What can hang from each mark
R: C F N Q Y
X: N R
N: L W X
C: L X
Y: N R S
F: E R
Q: L X
W: F R U X
U: W
L: Q R W
S: R Y

Every row comes from one small tree of marks. Brackets hold a mark, then the marks that hang from it, in alphabetical order. Every link used is in the known rows. Which tree was each row made from?
Known rows
[Y R]: [ 11  -4  -3   3  -8  12  -2  20 -14   1  -4   2   5  22   1   0   3 -19
  -3   7 -15  -7 -26  11  33  21 -10  -3 -28   9  19   7 -43   4 -10  -5
   5]
[Q L]: [ 11  -8 -11  20  -8  13   4  12  -9   5  -6   9  -4  13  -6   6  -9   3
  -9   0 -19 -23 -31   9  33   6  22 -16  -8  -8  22   9  -6   4  -7  -6
  12]
[N [L Q]]: [ -3 -23 -15  17 -40  -8  -2  12 -11  -7   0  -5  -9  15 -10  -2  -6  14
  -8  -9 -18 -27 -23   7  24   9   6 -24  -3   0  32  13  -7  -6 -12   3
   8]
[U [W [F E] R]]: [  3  -5  18  -3  -5 -11   3  24 -32   2   0  16  -6   1 -15  -3   1  20
  -8  -6 -29 -25 -19  -8  35  25  13   2 -32 -19  18  -2 -42  -9   5 -14
 -13]
[L [R [N [W U]]]]: [ -6 -36 -10  -2  -4   7   3  20  -9   4  -1  -1 -30   2 -10  -7  30  -4
  22  35 -15 -19 -34 -26  49  30   0  -4 -27  18  16  20 -65  13   0  -2
  -4]
[Q X]: [ 12  -2  -8   7  -5  21   2  19  -6   1 -13  20   3  18  13  -3   1 -12
   1   8 -26 -12 -33   4  33  -1  19 -19 -19   1   1  -6 -21  -6 -10  -9
   5]
[C [L R] [X N]]: [  5  -5  12   9 -15  22 -10  17 -36   5 -30  23 -26  24  13   1   8   9
   6  24 -29 -24 -19  -7  63  35 -15   0 -19  22 -18  10 -25  -2 -21 -17
  11]
[S [Y [N [W [F [R C]]]]]]: [ -1 -19  59 -30  -3   3  30  31 -25   3  -7  18   1  18 -10  14   8 -16
 -23  23 -42 -18 -41 -36  75  11  -3  12 -47  21   9   6 -33   0  29  -2
 -20]
[W F [R C] U [X [N [L Q]]]]: [ 10 -18  26  26 -34 -30   2  62 -38  22 -11  14 -14   7  -5 -20  17   2
   7  22 -39 -61 -44 -46  83  38  16  -9 -11 -16  21  20 -55 -25   8   4
 -32]
[F E [R [C [X N]] Q]]: [ -1 -12  50  11  19  -6   8  25 -39   4 -17  22   2  14 -27 -31   0 -13
 -21  50 -39 -18 -21  -9  70  -6   3 -18 -22  36  12   6 -14 -13   2 -11
 -10]
[L Q [R [C X] F] W]: [ -5  -5   9  12 -37   4  -8  25 -23  14 -23  21 -16  26 -17   1   9  11
   0 -11 -40 -14 -48 -36  33  45 -23 -14  13  24  19   8 -49  -4  22 -10
  -4]
[U W]: [ -1 -14  -5  -5 -21   5   5   5  -3  -5  -1   2  -7  16  -3   3  -4   8
   0  17 -20 -11 -26  -4  28  15   8 -14 -19   0   5   4 -16  -3  -5  -2
  10]
[C L X]: [  4   0  -2   7 -20  23   0   4 -30  -3 -22  17 -18  20   9  10  -9  14
   5  -3 -24 -14 -19   7  43  21  20  -5 -12  24 -21   3  -9  -2 -19 -14
  10]
[F R]: [  6   0   7   5   0  15   8  16 -15 -11  -6  10   5  24 -14   4   9 -19
 -10   8 -24  -6 -17   2  35   4   1   7 -24   6  21   3 -36  16  -9 -12
   4]
[Q [L W] [X N]]: [  4 -22   2  22 -10  19   9  26 -14   5 -24  18  -7  14  17  -6  -2  10
  -5  31 -18 -37 -51 -14  51   2  13 -15  -6 -16  -5  16   3 -13  -3  -3
 -10]
[L Q R W]: [-14 -16  -9  15 -38  11   0  17 -16  -9 -10   5 -12  18 -11  -6  17   8
   4   2 -14 -15 -27 -18  11  21 -31   0  -3  -5  31  19 -47   2   5  -1
   5]
[R [C [L [W F]]] Q Y]: [ 20  -9  32  15 -14 -11  36  12 -38   9 -38  21 -13   5 -17  25   3  11
 -26   3 -34 -27 -50 -26  42  12 -17 -13 -17  33   0  -9   2 -30  25   5
 -31]
[R [N L] [Q X]]: [  8 -29   1  35  -4  -1  -1  17  -7   1 -24  -5 -30  22  -7   7   1  -1
 -11  19 -27 -47 -34   5  49  11   1 -52 -12  15  11   1   1 -23 -10  14
 -11]
[X [R N Q Y]]: [ 25 -23  34  22   1   4   9  26 -18   5 -35  16 -20  -1 -16  19  20 -14
 -13  31 -40 -31 -33  -7  41   9 -31 -41 -41  32  22   0 -21  -8   4   5
   4]
[W F U [X [R Q]]]: [ 23  -3  31  26 -21 -13   3  51 -22   9 -25  34 -16   3  -1  10  12 -14
   3  18 -33 -39 -39 -30  53  21  14   3 -21 -12  13   5 -64  -7   3   3
 -22]
[F E [R C [Q X] [Y N S]]]: [  9 -13  44   0  19  18  34  32 -59   9 -31  23  11  31 -15 -33  27 -26
 -27  28 -45 -43 -34 -16  76 -19 -12 -39 -53  40  29  -2  13 -42  19  -3
 -22]
[N W X]: [  2 -29  -9  -7 -24  18  -1  14  -8  -7  13   5 -11  13   4  -3  -3   6
  13  13 -18 -15 -42  -5  43  18  16 -10 -21   8  -8   9 -40   9  -7 -10
  -7]
[F E [R [C [L Q]] [Y S]]]: [  6  -7  17   6 -15   6  29  12 -83  -1 -23  15   8  18 -20 -16  19  10
 -24 -15 -42 -26 -24  -9  56  -6   0 -21 -32  40  38   6   1 -25  15 -10
  -5]
[U [W R X]]: [ -3  -7   7  20 -34  15  -1  27 -26   6  -4  11 -18  28   1  -3  10   5
  21  11 -37 -29 -24 -16  55  35   4 -16 -26 -17   4  13 -58 -10  -5  -1
  -9]
[Q [L [W R]]]: [  8 -11  -9  30 -12  21  10  15 -25   3  -6   7  -9  18  -9   6   7  10
  -2  -4 -18 -32 -32  -3  38  26   2  -1  -8 -30  21  27 -30  -2   0  -1
  -9]
[L [W F [R C]]]: [ 14   1  21   0   2  -3  14  27 -17  11 -14  19   1  11 -15  15  10   2
  -9  -3 -25 -18 -43 -22  35  36 -11   9 -17 -15  14   4 -48  -3  16  -5
 -21]
[X [N W]]: [ -6 -37   9 -20 -14  -3   3  21   1   3  -5  14 -14   2   3   2  -1   9
   3  47 -14 -13 -37 -13  40   0   0  -9 -32   9  -7  14 -16   7 -13  -4
   3]
[L Q]: [ -5 -12  -3   6 -31  -2  -4  20  -5  -4  -6   9  -4   7  -8  -3  -1   5
  -5   8 -18 -14 -23  -3   8  -2   0 -16 -12   3  21   7 -19  -1  -6  -1
  18]
[F E]: [ -1  -7  -2  -1  -3   2   7  12 -15  -2  -3  10   8  -5 -13 -17  -6   7
  -2   7 -14   0 -17  16  20 -17  24 -10 -26  14  23  -2  -4   3 -10 -16
   8]
[S [R [C [L Q]] F N] Y]: [ 11  -4  21  15 -44 -22  10  21 -45  19 -34   8 -22   7 -19  38  -4  16
 -15   3 -58 -29 -37 -23  52  25 -24 -34 -28  52  16   8  -1 -29  35   9
   8]
[X [N [L Q W]] [R Y]]: [ 12 -42  16  17 -47   0  14  26 -34  -5 -23   8  -8   2   0  -1  16  17
  -8  18 -30 -41 -43 -20  48  14 -29 -19 -19   5  26  24  -9 -11   1   2
 -10]
[U [W [R [C X] [F E] [Q L]]]]: [ 14 -12  25  37  -6  -9  -2  17 -50  29  -5  22 -25  22 -32  -9 -12  23
 -21  -1 -57 -47 -36 -15  68  37  24 -48  -2   9  22  10 -15 -38  24  -3
 -16]
[C L [X [R [F E] N Q]]]: [ 11 -14  37  27  -6  -5 -13  22 -51  10 -43  27 -43  -1 -15  29  -6  30
 -15   1 -44 -38 -25  -1  48  24   2 -38 -23  50  -3  -4   0 -17  -3  -9
  -5]
[Q [L [R C F Y]] X]: [ 46   4   3  34  -4  25  12  29 -35  35 -23  36  -4  31  -2   2  16 -17
 -14 -22 -66 -29 -64 -20  69  26   6 -44 -11  23  33 -12 -28 -18  31 -19
  -8]
[L Q [R [F E] [N X] Y]]: [  7 -19  15  21 -30   2 -10  41 -39   6 -21   8 -24  -5 -21 -12  23   9
   3  -5 -45 -37 -40 -24  40  20 -17 -37 -23  54  33 -12 -35  -8  22 -24
  -8]

Write each row's tree
[  8 -17  12  37 -11   5   1  32 -28  19 -14  -6 -21  22 -16   1  12   1
  14   6 -39 -40 -36  -6  79  43   2 -44 -20  10  24  14 -40 -12  -2   2
 -17] : [W [R C [N L]] X]
[ -1 -18  11  24  -9   9   1  21 -34   8 -25   9 -18  11   3   4   4  15
  -7  13 -38 -34 -40 -10  44  14   3 -55 -15  32   0  -1  -3 -33   7   1
   2] : [R [C [L [Q X]]] N]
[  6 -44   2  -1 -20  -4   1  18 -20   8   6   3 -24  15  -2   1   9  14
   3  25 -23 -36 -30  -6  65  28  -4 -13 -31 -12   7  29 -28  -1 -18   2
 -11] : [X [N L [W R]]]
[-10 -19  30  21  19  -7   6  22 -26 -11 -17   0 -15   4 -38  -5   9  -7
 -19  31 -24 -23 -11   3  35 -12  -6 -22 -31  31  31   1 -16  -2  -1  -2
  -8] : [F E [R N Q]]
[ 28 -22  27  32  10  -2   9  34 -34  28  -4  33 -23  24 -11  10   1   2
 -22  -2 -52 -54 -59 -25  68  34  13 -36 -15 -28  16  10 -51 -27  23   9
 -31] : [N [W F [R C [Q L X]]]]
[  3 -37  27   0  -3 -26   0  21   3  24 -18   9 -36   2 -31  29  -2   9
 -16  31 -37 -23 -55 -26  36  16 -11 -53 -19  45   9  -2  -9 -12  19  12
 -11] : [R C F [N W] Q]
[  2   2  25 -16 -31 -10  18  25 -32  12 -18  16   2   2 -16   4  -6   1
  -9  16 -40 -19 -19  -4  47 -10  -8  -3 -55  37  22   3  16 -16  21  -8
   3] : [S [R [F E]] [Y N]]
[  2 -15  -5  26 -31   9  -9  12 -30   7  -3   6 -12  36 -14 -19   4   5
   0 -13 -39 -25 -30  -7  57  49  -7 -30   8  15  37  15 -44  -6   0  -5
   8] : [N [L Q [R [C X]]]]
[ 14  -6  40   1   3 -10   3  33 -28   4 -22  17  -1  28 -11   4  -3  -8
 -23  10 -40 -32 -40 -19  85  40   7   6  -8  14   6   1 -33   6  -3 -16
 -20] : [W [F [R [C [X [N L]]]]]]
[  2  -8  14   0 -17  13  -4  16 -28   2 -32  21 -20  12  15   7  -7  14
   2  30 -22 -24 -22  -3  55  16   9  -5 -19  26 -33   7   3  -6 -25 -13
   9] : [C L [X N]]
[  4 -48   5  -7  -9  -8  20  18 -35  21   6  -6 -25  31 -15 -15  28   0
  -5  37 -19 -65 -37 -26  84  33  -7 -28 -36  -2  24  42  -8 -38   3  29
 -26] : [Y [N L [W [R C Q] U]] S]
[  1 -25  38  28 -29   2   2  40 -19   4 -36  24 -20  11   2   7   9   4
   4  51 -25 -35 -41 -26  52  10 -30 -16 -22  -4   0  23 -30 -11  -5  11
 -18] : [L [W [X N [R Q]]]]
[ 12 -23  11   9 -24  13   5  24 -28  14   2  -8 -14  30  -9   4  11  11
  -4   0 -30 -54 -51 -19  71  53 -17 -22 -15  14   7  13  -3 -24  13  -4
 -36] : [Y [N [L [W [R C F]]] X]]
[ -1 -17  -3  16 -20   0  16  23 -29   7   5   4   3   7 -16 -24  26  -1
  10  22 -18 -24 -35 -31  38  19   2  -3  -8  -8  27  28 -49 -19  17   7
 -13] : [L Q [W [R C] U]]
[ -6 -42  13   5 -29  17  11  26 -59   8  23   1 -23  12   3 -26  25  14
  14  34 -30 -61 -36 -35  78  38   7 -20 -34  16  -8  32 -34 -38  13   3
 -23] : [Y [N [W [R [C [L Q]]] U] X]]
[-11 -48  31  13 -73  12   8  35 -40   2  -5   8 -27  18  13   4   6  18
  10  11 -45 -46 -37 -25  80  17  -2 -28 -35   1  20  36 -28 -16   6  13
 -11] : [S [Y [N [L Q] [W [X R]]]]]
[ 19 -15  -5  19 -37   4   8  13 -25  -6 -10 -20 -15  21  -5  11  -3  -5
   7   9 -35 -38 -31   3  79  36  -9 -17 -28  24  14  16 -22  -5   6   4
  -6] : [S [R [N L X]] Y]
[ 13  -3  16 -20 -14   7   2  25 -45  25 -30   7 -12  37   9  26   8   4
 -22  -1 -24 -40 -43 -10  60  42 -31 -20 -41  39   4   6  14 -30   5   1
  -4] : [Y N [R [C L] F] S]
[ 13 -22  21  36  15 -10  20  37 -17  16 -32  10 -20   2 -11   1   7  -1
 -17  28 -24 -58 -68 -42  60  22  23 -26   5   1  10   5 -20 -30  31  14
 -41] : [R C N [Q [L [W F U]] X]]
[  9 -16  29   8  -2  21  10  21 -34  17 -22   8 -18  17 -15  -6  20  -5
   9  25 -54 -29 -37 -26  77  51  -8 -41 -30  34  -1   3 -46 -17  15  -7
  -5] : [U [W [R [C X] N Y]]]
[  6 -12  56   4 -17  -3  31  23 -48   9 -33   4 -14  24   0  24   3  -2
 -32  24 -24 -39 -42 -27  68  28 -39   0 -35  30  -3  11   0 -43  28  20
 -34] : [S [Y N [R [C [L [W F]]] Q]]]
[ 18   7  30  13 -23   2  -5  49 -19   7 -27  37  -8   9   8  24   1   0
   4 -10 -38 -22 -40 -15  44  30   6   1 -26 -13  11  -4 -63  12  -3 -14
  -8] : [W F [X R]]
[-16 -40  -2  10 -46 -13   3  18 -11 -10 -14  -9 -13   7  -4  -6  -1  25
  -6  25  -7 -35 -34 -15  31   6 -14 -12   0  -2  16  25   7 -11 -10   8
  -7] : [X [N [L Q W]]]
[ 23   1   8  15 -48 -16  19  18 -55  22 -25  22  -7  10 -22  20   1  10
 -15 -14 -64 -26 -40 -19  40  20 -25 -33 -30  49  23  -2  -6 -28  32  -6
   0] : [S [R [C [L Q]] F Y]]
[  0 -35   8  10 -50  16   9  27 -28  -7  -3 -11 -10  16   0 -20   9   3
  -2   9 -28 -56 -34  -9  55  13  -9 -34 -25  29  17   7   7 -23   0  -5
  -8] : [R [Y [N [L Q] X]]]
[  1 -16  36  27 -35 -13  -4  51 -21  19 -39  24 -36  19 -11  16  12   6
   4  37 -34 -45 -42 -39  51  18 -29 -15 -17   0  -7  15 -27 -19   3   9
 -31] : [L [W [R F Q] [X N]]]
[  5 -20  14  12  -6  18  18  25 -23   2 -30   0 -16   3 -15   9  30  -4
   9  19 -25 -25 -33 -18  39  21 -27 -13 -34  18  10   9 -34  -4   7  -3
 -14] : [L [W [R N Y]]]
[ 17  14   7  -1 -22  -6   0  20 -20  23 -20  26   0  24 -19  12 -12  -6
  -2  -2 -53  -9 -40 -11  47  38  -4 -16 -18  35   8  -1 -34  -1  15 -14
   5] : [S [R [C X] F]]
[ 35  -7  17  19 -35  12  -1  42 -32  13 -28  43  -4  11   9  13  16  -5
 -11 -18 -62 -28 -51 -22  35   9  -5 -37 -25  16  20 -10 -34 -15  16 -13
   1] : [L [Q [X [R F Y]]]]
